What can hang from each mark
k_461: k_459
k_290: k_346
k_459: k_394
k_178: k_346 k_461
k_554: k_346
k_346: k_109 k_178 k_554 k_586 k_886
k_586: k_260 k_346
k_109: k_346

Known rows, with every way that one mark hangs from another
(k_586 (k_346 k_178 k_886)): [ 2.758  1.870  0.761  2.488  1.808 -2.687 -0.861 -1.592  0.942 -2.476
  0.320 -2.863  2.110  1.481 -0.927  0.211 -3.330 -0.990 -1.361  2.153]
(k_461 (k_459 k_394)): [-0.392 -1.772 -1.303 -0.169  0.300 -0.661 -4.354 -1.667  1.069  0.031
  2.780  0.482 -0.831  1.577 -1.323 -0.159  2.181 -0.642  2.493  1.133]
(k_586 k_260 (k_346 k_109 k_554 k_886)): [ 4.098  2.701  2.030  2.578  2.006 -3.179 -0.936 -1.986  1.507 -5.696
 -0.219 -4.165  2.722  0.262 -0.714 -2.784 -5.574 -4.697 -3.599 -0.280]
(k_290 (k_346 (k_178 k_461))): [ 1.702  1.369 -0.064  0.080  3.604 -1.431 -1.355 -1.480  0.239  0.171
  0.345 -0.523  0.598  1.480 -0.793  0.893 -1.442  0.464  0.837  2.394]
(k_586 (k_346 k_109 k_178 k_554 k_886)): [ 5.458  3.549  2.017  4.194  2.686 -4.623 -0.903 -2.462  2.787 -4.459
  1.043 -3.496  4.236 -1.148 -1.613 -0.826 -5.167 -3.727 -2.136  1.571]
(k_586 k_260 (k_346 k_554)): [ 1.792  1.305  1.335  1.375  1.482 -1.468 -1.576 -0.959  0.112 -3.555
 -0.874 -3.155  0.783  2.687 -0.609 -3.194 -2.322 -2.944 -2.179 -0.231]
(k_290 (k_346 k_554)): [ 1.844  2.594  1.291  1.474  1.416 -1.244 -0.271 -2.092  0.042 -3.410
 -1.002 -3.343  2.314  0.087 -0.845  0.063 -2.551 -1.173 -0.558  0.897]
(k_586 k_260 (k_346 k_178)): [ 2.014  0.470  1.408  0.404  2.346 -1.196 -2.716 -0.930  0.060 -1.067
 -0.005 -1.348 -0.438  3.615 -0.814 -2.309 -2.191 -1.670 -1.817  0.948]
(k_346 k_109 k_178 k_554 k_586): [ 4.955  0.871  2.976  3.055  1.067 -2.589 -2.367 -3.189  2.651 -1.652
  1.804 -1.984  4.713 -2.946 -2.353 -1.521 -2.723 -4.284 -3.847  0.832]
(k_109 (k_346 k_586)): [ 0.487  0.701  1.858  0.836  0.367  0.073 -1.361 -1.055 -1.157 -2.059
 -1.061 -3.986  1.157  0.030 -1.178 -0.500 -0.918 -0.527 -2.820  0.249]
(k_109 (k_346 (k_178 (k_461 k_459)) k_554 k_886)): [ 1.814  2.550 -0.279  2.215  3.875 -4.967 -1.936 -1.016  3.190 -2.324
  1.571 -2.089  2.554 -0.161 -0.162  0.434 -2.316 -0.858  1.167  1.039]
(k_554 (k_346 k_109)): [ 2.556  2.366  0.772  0.642  2.220 -0.910 -0.623 -2.399 -1.253 -1.419
  0.412 -3.003  0.449 -0.440 -2.750 -0.217 -2.400 -1.117 -1.476  0.785]
(k_109 (k_346 (k_178 (k_461 k_459)) k_554 k_586)): [ 1.503  0.732  0.698  2.045  3.123 -2.544 -3.293 -0.701  2.625 -1.339
  1.395 -1.360  1.991 -0.805 -0.419 -1.441 -0.051 -1.543 -0.140  0.820]
(k_178 (k_346 k_109 k_554 (k_586 k_260)) k_461): [ 3.798  1.028  1.979  0.782  1.793 -1.316 -1.070 -2.127  1.768 -2.517
 -0.871 -2.521  1.397 -1.728  0.548 -2.798 -1.931 -4.031 -4.152 -0.409]
(k_346 k_109 k_178 k_554 k_886): [ 5.367  2.618  1.991  3.197  1.854 -4.960 -0.922 -3.557  3.235 -2.524
  1.882 -2.558  5.179 -2.400 -2.023  0.236 -5.028 -3.649 -2.498  1.080]
(k_109 (k_346 k_178 k_554 k_886)): [ 2.869  3.898  2.260  2.773  2.224 -4.625 -0.348 -2.173  1.608 -3.360
 -0.053 -4.438  4.298 -0.466 -0.932  0.898 -4.649 -1.407 -1.449  0.471]
(k_346 k_109 (k_178 k_461) k_586): [ 3.781 -0.812  0.820  1.177  2.295 -1.750 -2.704 -2.117  1.748  1.018
  2.275 -0.324  2.380 -1.422 -2.182 -0.905 -1.038 -2.585 -2.560  1.669]
(k_554 (k_346 k_109 (k_178 k_461) (k_586 k_260) k_886)): [ 4.151  1.714  1.343  0.386  3.423 -1.791 -1.568 -2.561  0.907 -1.663
  0.892 -2.491  2.457 -1.113 -1.134 -1.904 -5.133 -3.922 -4.445  0.453]
(k_109 (k_346 (k_178 (k_461 k_459)) k_586)): [ 0.503 -0.368  0.054  0.707  2.998 -1.204 -3.740 -0.300  1.461 -0.114
  1.481 -0.681  0.156  0.295 -0.483 -0.697  0.634 -0.159  0.009  1.280]

Rows
[ 1.622 -1.571 -0.592  1.400  1.416 -2.152 -4.860 -1.886  3.975  0.196
  3.758  1.130  2.614 -0.614 -0.846 -1.582  1.791 -3.012  1.510  1.296]  (k_346 (k_178 (k_461 (k_459 k_394))) k_554 k_586)
[ 4.669  0.421  1.414  2.432  2.335 -3.097 -2.218 -2.544  2.993 -0.402
  2.200 -1.051  4.178 -2.566 -2.140 -1.562 -1.780 -3.932 -2.731  1.108]  (k_346 k_109 (k_178 k_461) k_554 k_586)
[ 4.622  2.550  2.231  2.246  1.855 -1.834 -0.822 -3.335  0.757 -2.666
  0.967 -3.567  3.859 -2.904 -2.080 -0.111 -5.252 -3.027 -4.336  1.341]  (k_554 (k_346 k_109 k_178 k_586 k_886))
[ 5.649  1.671  2.818  3.747  0.867 -3.709 -1.449 -3.678  3.499 -3.160
  1.756 -3.135  6.322 -3.782 -1.743 -0.608 -4.972 -4.734 -4.625  0.943]  (k_346 k_109 k_178 k_554 k_586 k_886)
[ 2.957  1.570  1.956  1.696  2.425 -2.369 -2.273 -1.296  1.265 -2.591
 -0.038 -2.130  1.379  2.502 -0.702 -2.998 -2.992 -3.084 -2.044  0.373]  (k_586 k_260 (k_346 k_178 k_554))
[ 4.975  2.513  1.140  2.419  4.206 -4.619 -1.537 -1.615  2.972 -3.493
  1.036 -2.247  2.834  0.649 -0.621 -2.580 -5.287 -4.566 -2.302  0.571]  (k_586 k_260 (k_346 k_109 (k_178 k_461) k_554 k_886))
[ 2.704  2.105  2.194  1.292  2.699 -3.287 -1.477 -1.454  2.022 -2.945
 -0.487 -3.734  3.936 -0.204  0.268 -1.851 -4.547 -3.356 -3.797 -0.608]  (k_109 (k_346 (k_178 k_461) k_554 (k_586 k_260) k_886))
[ 3.417  1.184 -0.204  1.812  3.515 -2.006 -2.469 -2.180  2.307 -1.565
  2.583 -1.191  2.150 -2.609 -1.238 -0.594 -2.915 -2.531 -1.458  1.858]  (k_554 (k_346 k_109 (k_178 (k_461 k_459)) k_586 k_886))
[ 4.374  1.514  1.375  2.018  1.874 -3.602 -1.439 -3.210  1.993 -1.052
  2.008 -1.862  3.329 -1.336 -2.157  0.870 -4.283 -2.150 -2.351  1.571]  (k_346 k_109 k_178 k_886)
[ 1.045  1.559  1.727  1.540  0.167 -0.957 -0.449 -1.467 -0.454 -3.632
 -1.018 -5.279  2.772 -0.787 -0.610  0.432 -3.138 -0.969 -3.599  0.336]  (k_109 (k_346 k_586 k_886))
[ 3.975  1.722  2.298  1.484  2.143 -0.780 -1.780 -2.926 -0.003 -1.076
  1.089 -2.460  2.244 -2.075 -2.625 -0.967 -2.884 -2.512 -3.443  1.320]  (k_554 (k_346 k_109 k_178 k_586))
[ 4.089  1.475  0.585  1.194  4.195 -3.271 -2.056 -1.251  1.628 -2.048
  1.104 -1.515  0.909  1.653 -0.706 -1.927 -4.566 -3.074 -2.026  1.092]  (k_586 k_260 (k_346 k_109 (k_178 k_461) k_886))
[ 3.101  2.386  3.706  1.832  1.330 -2.945 -1.611 -2.124  1.610 -4.218
 -0.737 -4.631  4.424 -0.625  0.082 -1.817 -5.500 -3.594 -4.884 -0.827]  (k_109 (k_346 k_178 k_554 (k_586 k_260) k_886))
[ 3.375  2.285  1.553  1.910  0.870 -0.801 -0.091 -2.950 -0.273 -3.594
  0.073 -4.731  3.268 -2.723 -1.909 -0.284 -4.452 -2.885 -4.552  0.696]  (k_554 (k_346 k_109 k_586 k_886))
[ 5.580  3.385  3.391  3.560  1.856 -2.728 -1.001 -3.641  2.684 -5.118
  0.266 -3.707  6.032 -3.854 -0.729 -0.298 -6.413 -4.174 -3.872  1.288]  (k_290 (k_346 k_109 k_178 k_554 k_586 k_886))
[ 2.391 -2.273 -0.576  0.567  2.239 -1.329 -5.736 -1.907  3.241  1.001
  4.441  2.138  0.825 -1.086 -1.748 -1.380  1.498 -2.776  0.950  1.669]  (k_346 k_109 (k_178 (k_461 (k_459 k_394))) k_586)
[ 5.279  1.312  1.366  3.208  2.120 -4.093 -1.167 -2.983  3.758 -2.040
  2.092 -2.253  5.892 -3.376 -1.530 -0.687 -3.834 -4.485 -3.618  1.190]  (k_346 k_109 (k_178 k_461) k_554 k_586 k_886)
[ 3.730 -0.039  2.853  1.386  0.422 -1.214 -2.434 -2.666  1.461 -2.940
  0.364 -2.755  3.022 -1.567 -1.446 -3.500 -3.127 -5.301 -5.215 -0.914]  (k_346 k_109 k_554 (k_586 k_260))
[-0.280 -0.800 -2.170 -0.627  1.664 -0.850 -2.885 -1.077  1.366  0.469
  1.372  0.639 -2.435  1.396  0.821  0.451  3.451  0.663  3.623  1.650]  (k_178 k_346 (k_461 (k_459 k_394)))
[ 5.466  1.140  3.418  2.515  1.023 -3.210 -2.274 -3.617  3.249 -3.438
  1.230 -2.896  5.353 -2.597 -1.060 -2.462 -5.991 -6.010 -5.961 -0.243]  (k_346 k_109 k_178 k_554 (k_586 k_260) k_886)
[ 2.902  3.196  1.222  2.402  0.290 -3.003  1.462 -2.779  1.522 -3.695
 -1.298 -4.580  3.131 -1.377  0.654  1.124 -2.991 -1.235 -2.105  0.839]  (k_178 (k_346 k_554 k_886))
[ 1.597  1.223  1.400  0.129  0.391  0.200 -0.614 -2.358 -1.089 -3.240
 -1.071 -4.563  2.027  0.055 -0.429 -1.504 -4.447 -2.805 -5.135 -0.335]  (k_554 (k_346 (k_586 k_260) k_886))
[ 1.067  0.511 -1.496  0.228  3.290 -2.032 -3.421 -1.724  2.484 -1.314
  2.584  0.730  0.828  1.000  0.411  1.395 -1.022 -0.335  3.672  2.441]  (k_290 (k_346 (k_178 (k_461 (k_459 k_394))) k_886))
